What can hang from each mark:
k_28: k_361
k_904: k_110 k_780
k_745: k_321 k_569 k_866
k_321: k_745 k_972
k_780: k_361
k_972: k_19
k_67: k_972
k_361: k_28 k_780
k_569: k_110
k_719: k_972
k_110: k_19 k_26 k_946
k_946: k_985
k_866: k_745

Known rows, with every way that one mark hangs from another:
[k_67 k_972]: [ -7   7  -3   0   1 -10  -7  -9   8   4   8  14   0   1  11  13   0  -5
   9  -8 -11   8 -17  -3  -6   9   8  -4 -21   0   0  12  -2   3 -16  16
 -13   5   9   1  -7  12  10 -23   9]
[k_361 k_28 k_780]: [-18  -3   9   3   3 -16 -15  -4  -2   3   9  -1   4  11   9   1   8   1
  20   6  11  13 -25   3 -17   1   2 -16  -6   6   2  13  -1  -6  -3  14
  -4  -8   8  20  -5  14   3 -22   6]
[k_569 [k_110 k_19 k_26 k_946]]: [  2  12  12   2 -12 -26   3 -17  34  13  15   2  -5 -14  -9  -2  -5 -11
  -3   0   0  -4  -3 -13  12 -13  11  -5 -13   3   4  14  -9   0  17  -5
   2  -3 -14  10   2   3   2   2  -2]
[k_745 k_321 [k_569 k_110] k_866]: [ -8  -4 -10  10  10  27  -2  15 -35  -3 -22  -5   7  27   3  -3   8  15
   1 -10   7  -5  -3  15 -14   5 -10  -3  21  -3   3 -13  11  -1  -6  -3
   6  -2   6 -14  -4  -4  -8   6  -4]
[k_745 k_321]: [-11   5  -9   7   4  -1  15  -1  -8  -2   5  -2   8   9   0  14   8  -3
   1  -3   2   2 -10   1  -5   0  -3  -3  -1   0   2   8   2 -10  -7  13
   1   6   8  -3  -3  13   1 -17  -4]
[k_361 k_28]: [-14   1  10   3   4 -17  -9  -5   3   8  13   4  13   3   7  12   7  -8
  13   2   5   9 -17  -2 -10  -2   1  -9  -4   8   0  16   4  -6  -2  10
  13  -8   9   8  -5  18   5 -22   5]
[k_745 [k_321 k_972] [k_569 [k_110 k_19]] k_866]: [ -2  -9  -2  -4   2  24   3  20 -24   3 -38 -19   2  14   6 -15   3  16
 -10 -11   8 -14  -3  11   1  -2 -15  -3  27  -6   6 -21  17   6  -4  -8
   1   4  -4  -6   6  -6  -6  11  -2]
[k_110 k_19 k_26 k_946]: [  5  11  15  -2 -16 -27   5 -14  32  14  21   3   2 -14  -9   6  -4  -9
  -4   6  -6  -1  -5 -13  12 -15   3  -7 -18   3   6  19 -12  -5  19  -3
   3  -2 -11  16  -1   4   9   4   0]
[k_569 [k_110 k_19]]: [-14   6  10  -1  -3  -7  -2  -8  18   6   1   0  -6  -7   1   1  -2 -16
   0  -7   2  -2  -9  -4   2  -7  10  -4  -7  -2   1  10   8  -3  -6   7
   1  -3  -4  -4   5   8   2  -6   0]
[k_28 [k_361 k_780]]: [-11  -1   0  -2   1  -1  -5  -2  17   2  14   0 -13  12   5  12  -5   7
  12   4   5  15 -12   0 -18  14  -1  -5  -9   2   1   2 -11  -5  -7  17
 -19  -5  19 -12  -3  13   0 -13   0]
[k_972 k_19]: [ -8  -2   1  -6  -2  11   0  -3   3   0  20   6   7  -2  12  13   2 -15
   6   1  -4  11 -10   1   0   1   6  10  -6  -5  -7  15   4 -11 -17  15
  -7 -14   4  -3  -2   7  14  -5   5]
[k_719 [k_972 k_19]]: [ -4  -8   4 -13  -4  13  -2  -2  -1  12  21   9   8  -7  20   6   0 -14
   4  11  -4  14 -12   6   7  15   4  22  -3  -1  -2  11   8   0 -27  20
  -9  -9   7  -8  -4  20  13  -6  -1]
[k_321 [k_745 [k_569 [k_110 k_26]]] k_972]: [ 15  -8   2  -6   5  -2  12  -7   5  -6   2   7 -15  -1  16   2  -8  -3
 -19  -5 -10  -7   1  -5   8  10  10   7  -6   0   7  -3  -1  11  -2   5
   2  17   9   1   2   7  -6  -4  -3]
[k_866 [k_745 k_321 k_569]]: [ -8   1  -6   7  10  -3  -7  19 -25 -14  -4   3  11   5   0   5   2  -4
  -6   0  -2  -1   2   1  -8   0  -6  -8   5   0   2  -5   4  -4  -8  -5
   3   1   7  -3 -10  -6   1  -7  -3]
[k_904 [k_110 k_26 k_946] [k_780 k_361]]: [  7   4 -12  -4  -4 -20  13 -42  34  -4  18  16 -13 -25 -31   4   6   4
  18  11  -1  13  22   0   2   0   5   3 -26   9 -18  12 -28  -1  20   1
  -8  18   6   0   4   2  -2  -3   4]
[k_28 k_361]: [ -7   3   2  -2   1  -1   0  -3  19   8  18   6  -3   5   1  21  -7  -5
   5  -1  -2  11  -5  -3 -12  17   1   1  -8   4  -1   7  -6  -8  -5  12
  -4  -7  20 -21  -3  15   1 -11  -3]
[k_904 [k_110 k_19 k_26 k_946]]: [  6  10   4  -5 -13 -27  14 -23  44   3  13   8  -1 -28 -19   3   0  -3
   6  10  -3   4  -1 -11  12 -24  -3  -4 -20   2   2  24 -16  -2  23   2
   0  -2 -11  22  10   6   7   6   1]
[k_866 [k_745 k_321 [k_569 [k_110 k_19 k_26 k_946]]]]: [  5   8   7   7  -2 -25  -3   9   0  -6  -7  -3   6 -10 -10 -13  -5  -4
 -17   4   2 -16  10 -10   8 -12  -1 -14   4   1   3  -7  -5   5  17 -25
   7   2 -16   8  -3 -13  -3  13  -7]
[k_946 k_985]: [ -9  16  -1   7  -1  -1  -3  -6   9   8   6  -5  -6   6   2  18   1 -15
  10   2  -7  16  -5  -3  -3  10   7   4 -14   0   3  20   5 -14 -13  29
  -3  -8   2  -1  -1  12   3 -27   4]
[k_110 k_19 k_946]: [ -6   7   5   4 -15 -19   2  -5  26  10  26   3   0 -14  -5   5  -3  -8
  14   3  -3   2  -7  -9   5 -13  11  -2 -13   1   4  11  -5  -6   5   4
   0  -5  -8   7   0   1   5 -10   1]
[k_904 [k_110 k_19 k_26 k_946] [k_780 [k_361 k_28]]]: [  4   0  11  -5  -7 -38   4 -38  38   4   4  -1  -1 -30 -31 -13  10   0
  15  17   9   4  19  -3   3 -13   1 -13 -11  16 -22  15 -20   6  33 -13
   9  12  -6  14   8   6  -5   0   8]
[k_780 [k_361 k_28]]: [-17  -3   0   2   2 -17  -9 -12  -1   6  12   0   3  11   4   5   5 -13
  10   2   7   6  -9   3  -9  18   7 -11   0   7  -6  10   1  -1   0   3
  15   4  18 -10  -3  13  -2 -25   3]
[k_110 k_946]: [ -5   8  -7   8  -8 -15   1  -9  16   7  37  13   1  -7  -3  17  -1  -7
  23   1  -3   9  -9  -6  -4  -1  13   4 -16   0   4  11 -11  -9  -2  11
  -4  -4   2   4  -4   4   5 -18   0]
[k_745 k_321 [k_569 [k_110 k_26]] k_866]: [  3  -1  -1   5   9  20   0   7 -27   1 -27  -5   9  27   2  -2   6  16
 -16  -2   4  -6  -1   8  -5   2 -17  -6  17   0   4  -5   5  -1  12 -10
   8   1   2  -7  -6  -1  -5  16  -5]
[k_866 k_745]: [-10   7   1  -2   7 -20 -20   4   4 -10  14  13   2 -10   0  12  -6 -22
   5  -1  -4   9  -6  -7  -4  -2   6  -4 -21   1   2   8   3  -7 -12   6
  -3  -8   8  -1  -7   5  10 -11   0]
[k_745 k_569]: [ -8  -2   3   5   1  12  -5   1  -3   1   8  13   3   8   7  13   3   2
   6   3  -7   8  -4   2 -10   4  -2   3  -3   0   4   3   1  -9  -9   8
   0  -2   7  -4  -8   0   4 -10   1]

Rows:
[  6 -14   8  -9   3  18   1  17  -6  -4 -14  -8 -14   6   9 -17  -9   3
  -8 -13  -1 -13  -2   5   5  -3   4   3   8  -3   4 -15  18  14  -8   1
   6   3   2  -6   8  -4  -7   9   1]
[k_321 [k_745 [k_569 [k_110 k_19]] k_866] k_972]
[ 16  -1  15   1  -5   0  -1   7   6   0   5  -3  -8   4  -5 -15 -10   2
  -9   3  -4 -14   8  -3   8 -10   7  -3   0   4   2  -4  -2   8  20 -13
  11  -1 -10   2   1 -11  -8  20  -3]
[k_321 [k_745 [k_569 [k_110 k_19 k_26 k_946]] k_866]]
[ -9  -3   0   5   8  26 -17   8 -17   3 -11   8  -2  19   6   0   2   9
   9  -7   3   3  -2  11 -12   5  -6   3   9  -3   1  -9  10  -2  -7  -2
   2  -9   5 -14  -6  -7  -3   7   0]
[k_745 [k_569 k_110] k_866]
[  7  19  -8  18   4 -20  -8   7  -9  -5  -8  -9  -2   3  -9   0  -2  -7
  -8   7  -2  -4  15  -9   3   9   4  -6   3   2   3   0  -4  -1   7  -7
   3  -5 -11   6  -4 -10 -11  -4  -4]
[k_866 [k_745 k_321 [k_569 [k_110 k_26 [k_946 k_985]]]]]
[  3 -17 -10  -9   3  43   5  23 -38  -2 -17 -14  15  18  16   0   7  16
  -5  -2   3   0  -3  15  -3   4 -20  12  29  -9  -1 -17  11  -1 -14   1
  -7  -5   4  -6  -1  -7   5  12   4]
[k_745 [k_321 [k_972 k_19]] k_569 k_866]
[ 12 -20  -1 -14   4  38   1  20 -23 -10   5  -3  -2   9  20  -3  -5   3
  -4  -3  -7  -1   0  10   2   4  -1  18  10  -7  -2 -10  10   5 -19  10
  -3  -4  10  -6   1  -6   4   9   4]
[k_321 [k_745 k_569 k_866] [k_972 k_19]]
[  6 -12 -19  -1  -1  32   5  18 -31   1  -5 -10   9  11   9  -8   3  16
   9  -7   9  -6   0  11  -1   8  -6  14  32 -12  -2 -22   5   6 -11  -8
  -7  -6  -3  -8   2 -16  -3  15   1]
[k_745 [k_321 [k_972 k_19]] [k_569 [k_110 k_946]] k_866]
[  8   7   8  -9 -10 -25  13 -34  48   1   9  10  -3 -39 -31  -1   6   6
  14  12  -1   9  16  -9   8 -29  -3  -2 -27   9 -13  17 -17  -3  24   1
  -8   6 -14  22  11   4   4   7   6]
[k_904 [k_110 k_19 k_26 k_946] k_780]
[  8   1  -7  12   1  10   1   5 -18   5  -8  -4  10  18  -7  -3   4  18
  -2   1   6  -7   2   5  -3   0 -10  -4  16   0   5  -8  -7   0  20 -16
   6   0  -4  -2  -5  -9  -9  15  -6]
[k_745 k_321 [k_569 [k_110 k_26 k_946]] k_866]
[  0 -16 -12  -8   7  44   3  19 -38  -3 -23 -13   8  19  16  -6   5  12
  -6  -9   7  -5  -2  16  -3   8 -12  13  32 -13  -3 -20  16   4 -18  -2
  -6  -5   2 -12   3  -8   0  14   1]
[k_745 [k_321 [k_972 k_19]] [k_569 k_110] k_866]
[ 13 -12  -3 -12   4  34   4  10 -31   0 -29 -13  10  16  14  -6   4  15
 -21  -3   3  -7  -1  10   5   8 -18  10  28  -8  -1 -14   7   6  -2  -9
  -2  -3   2  -5   1  -4   2  25   0]
[k_745 [k_321 [k_972 k_19]] [k_569 [k_110 k_26]] k_866]
[  7   3   1  -8  -9 -25  15 -38  44   0   9   6 -13 -33 -35  -8   3   3
  10  13  -1   6  23  -3   9 -11   3  -4 -22  10 -18  11 -22   2  26  -6
  -5  17  -6   4  11   0   0   8   5]
[k_904 [k_110 k_19 k_26 k_946] [k_780 k_361]]
[ -2  -8 -10 -10  -1  14  20   5 -13  -2   2 -12  11  -1  13  10   5  -3
  -6  -5   0   1 -11   3   5   5  -2  10   9 -10  -3   0   4  -4 -21  14
  -9   2   6  -1   3   9   9  -9   1]
[k_745 [k_321 [k_972 k_19]]]
[ -3 -10 -12  -6  11  12  -5  19 -28 -17 -13  -4   6  -5  17  -6  -2  -7
 -11  -6   5  -5   2   4   3  10   0   8  19 -11  -4 -21  12   7 -27  -8
  -8  -3   3  -5   1  -9   2   3  -1]
[k_866 [k_745 [k_321 [k_972 k_19]] [k_569 k_110]]]
[ -1  -7 -11   0   9  -2   0  18 -24 -15 -11  -2   9  -2   8   5   0   1
  -9  -3  -3  -4  -1  -1  -3   5  -8  -1   6  -2   8 -15   6   1 -13  -2
  -1   8   9   2  -5  -4   0  -9  -1]
[k_866 [k_745 [k_321 k_972] k_569]]
[  9  -7   6  -7   0  14   5  11 -17   6 -43 -21   4  14   4 -14   2  18
 -28  -6   4 -15  -1   5   8  -3 -22  -7  21  -2   9 -13  11   8  13 -15
   5   7  -6   2   4  -2  -4  22  -1]
[k_745 [k_321 k_972] [k_569 [k_110 k_19 k_26]] k_866]
[-13  -1  -8  14   7  14   8   5 -20  -4  -9   0   4  14   5   3   7   7
   0  -7   5  -3  -4   6 -10   8  -1  -2  15  -2   1  -6   6  -3  -9   2
   2   7   5 -11  -3   0  -7  -9  -5]
[k_745 k_321 [k_569 k_110]]
[  2  -7   2   2   6  23  -1  16 -18  -6   5   5  -3  19   6   1  -3   6
   2  -2  -7   0   0   7  -9   3  -1   2  -1   3   2  -4   7  -2  -6   7
   7   1  11 -10  -5  -2  -3   1   0]
[k_321 [k_745 k_569 k_866]]
[ -3   9  16  -6  -5 -16   1 -16  26  10  -4   1  -6  -6  -2   0  -3 -14
 -16  -2  -2  -2  -8  -9  10  -9   2  -7 -14   2   2  16   1  -1  10   0
   4  -1  -8   3   3  12   4   4  -1]
[k_569 [k_110 k_19 k_26]]
[ -5   5  -6  12   5 -15 -25   6   0  -9  18  21  -3 -12  -2   0  -9 -12
  18  -2   1   1   5  -5  -6   1  14   1  -7  -1   2  -9  -3   2  -7 -11
  -1  -9  -2  -2  -6 -16  -1  -6  -1]
[k_866 [k_745 [k_569 [k_110 k_946]]]]
[  3  -6  -8   2  -6  13   5  16 -18   6 -20 -16   2   7   0 -17   2  19
   3  -9   9 -15   0   6   3  -5  -8  -1  24  -7   7 -23   6   9   4 -14
   1   2 -12   0   5 -13  -8  10  -3]
[k_745 [k_321 k_972] [k_569 [k_110 k_19 k_946]] k_866]
[  7 -12  -4  -3   4   6  15   6  -1  -8  13   7 -10   0  15   7  -7  -1
  -2  -5 -12  -2  -3  -1   0   9   9  10  -7   0   6  -5   3   5 -16  16
   0  15  14   0   0   3  -2 -16   1]
[k_321 [k_745 k_569] k_972]
[ -6  17  -3  19  -1 -16 -10  18  -7  -6 -12 -19  -4  -4 -13 -11  -5 -11
   0   2   4  -8  13  -5   3  -2   9  -9  10  -1   1  -7   8   2  -5  -8
   1  -8 -21   2   3 -16 -11  -6  -2]
[k_866 [k_745 k_321 [k_569 [k_110 k_19 [k_946 k_985]]]]]
[ -1   5  21  -4   3 -17 -22   5  10  -5 -15   8  -2 -11  -1 -11  -9 -15
 -23   2  -3  -6   6  -9   8  -8  -2 -10  -8   3   2   1   6   3   7 -17
   6  -5  -8   4  -1  -6   4  15  -1]
[k_866 [k_745 [k_569 [k_110 k_19 k_26]]]]
[  7   3  14   1  -8   3 -13   3   8  13  -7  -1   0   4  -7 -12  -4   9
  -3   4   1  -7   3  -2   5 -13  -5  -5   4   1   6  -3  -3   1  24 -19
   7 -10 -15   4  -1 -12  -1  25  -1]
[k_745 [k_569 [k_110 k_19 k_26 k_946]] k_866]
[ 21  -4  -4   1  -3 -13  14  -9  12  -3  22  10 -14  -9   7   0 -10  -1
  -5  -2  -9  -8   3 -10   9   7  15   9  -9   1   9  -6 -11  11   6   0
   2  15   3   7   1  -2  -8  -5  -4]
[k_321 [k_745 [k_569 [k_110 k_26 k_946]]] k_972]
[ -1  12 -16  24   1  19  -4  15 -27   5 -13 -19  -2  24  -7  -1   4  12
  16  -1   6  -1   7   9  -9  10  -1   0  22  -2   2  -9   7  -2  -2   2
   1  -8  -8  -8  -1 -12 -14  -5  -2]
[k_745 k_321 [k_569 [k_110 [k_946 k_985]]] k_866]
[ 11  -4   7  -1   9  13  -4   4 -11  -5  -3   5  -8  18   5  -4  -6   3
 -13  -2  -5  -6   3   3  -1   3   0  -2  -2   4   1  -3   3   3   7   0
  11   3   8  -6  -3   0  -8  13  -3]
[k_321 [k_745 [k_569 [k_110 k_26]] k_866]]
[ -2   3 -11   2  -1 -13   9 -29  30  -6  23  20  -4 -31 -25   7   8   7
  39   4   2  17  13  -1  -7 -17   5   8 -25   5 -15  10 -17  -6   2  14
 -11   5   0  12   8   3   2 -11   5]
[k_904 [k_110 k_946] k_780]
[  9  -8  -2 -10   9   4  -2  10 -20 -14 -19  -5   9  -6  13  -5  -2  -5
 -27  -2   0  -7   4  -2  11  10  -6   5  14  -8  -2 -13   4   8 -10 -12
  -4   0   1   3  -2  -6   4  16  -2]
[k_866 [k_745 [k_321 [k_972 k_19]] [k_569 [k_110 k_26]]]]
[  6  20  15   8  -6 -25 -23   2  18   4  -6  -5  -9 -12  -8  -8 -11 -16
 -10  10  -6  -4  15 -14  12  -4  10  -6  -7   2   4   3   0   2  11 -12
   3 -13 -22  12   1 -13  -4   4   1]
[k_866 [k_745 [k_569 [k_110 k_19 k_26 [k_946 k_985]]]]]
[  1   1   5 -16  -3 -12  13 -38  36  -2  -9   5 -14 -25 -26  -6   7   0
  -6   9  -1   7  20   0   7  -8  -3  -4 -21  10 -20  16 -10   1  19   0
  -4  18   0   0  11   9   2   7   6]
[k_904 [k_110 k_19 k_26] [k_780 k_361]]
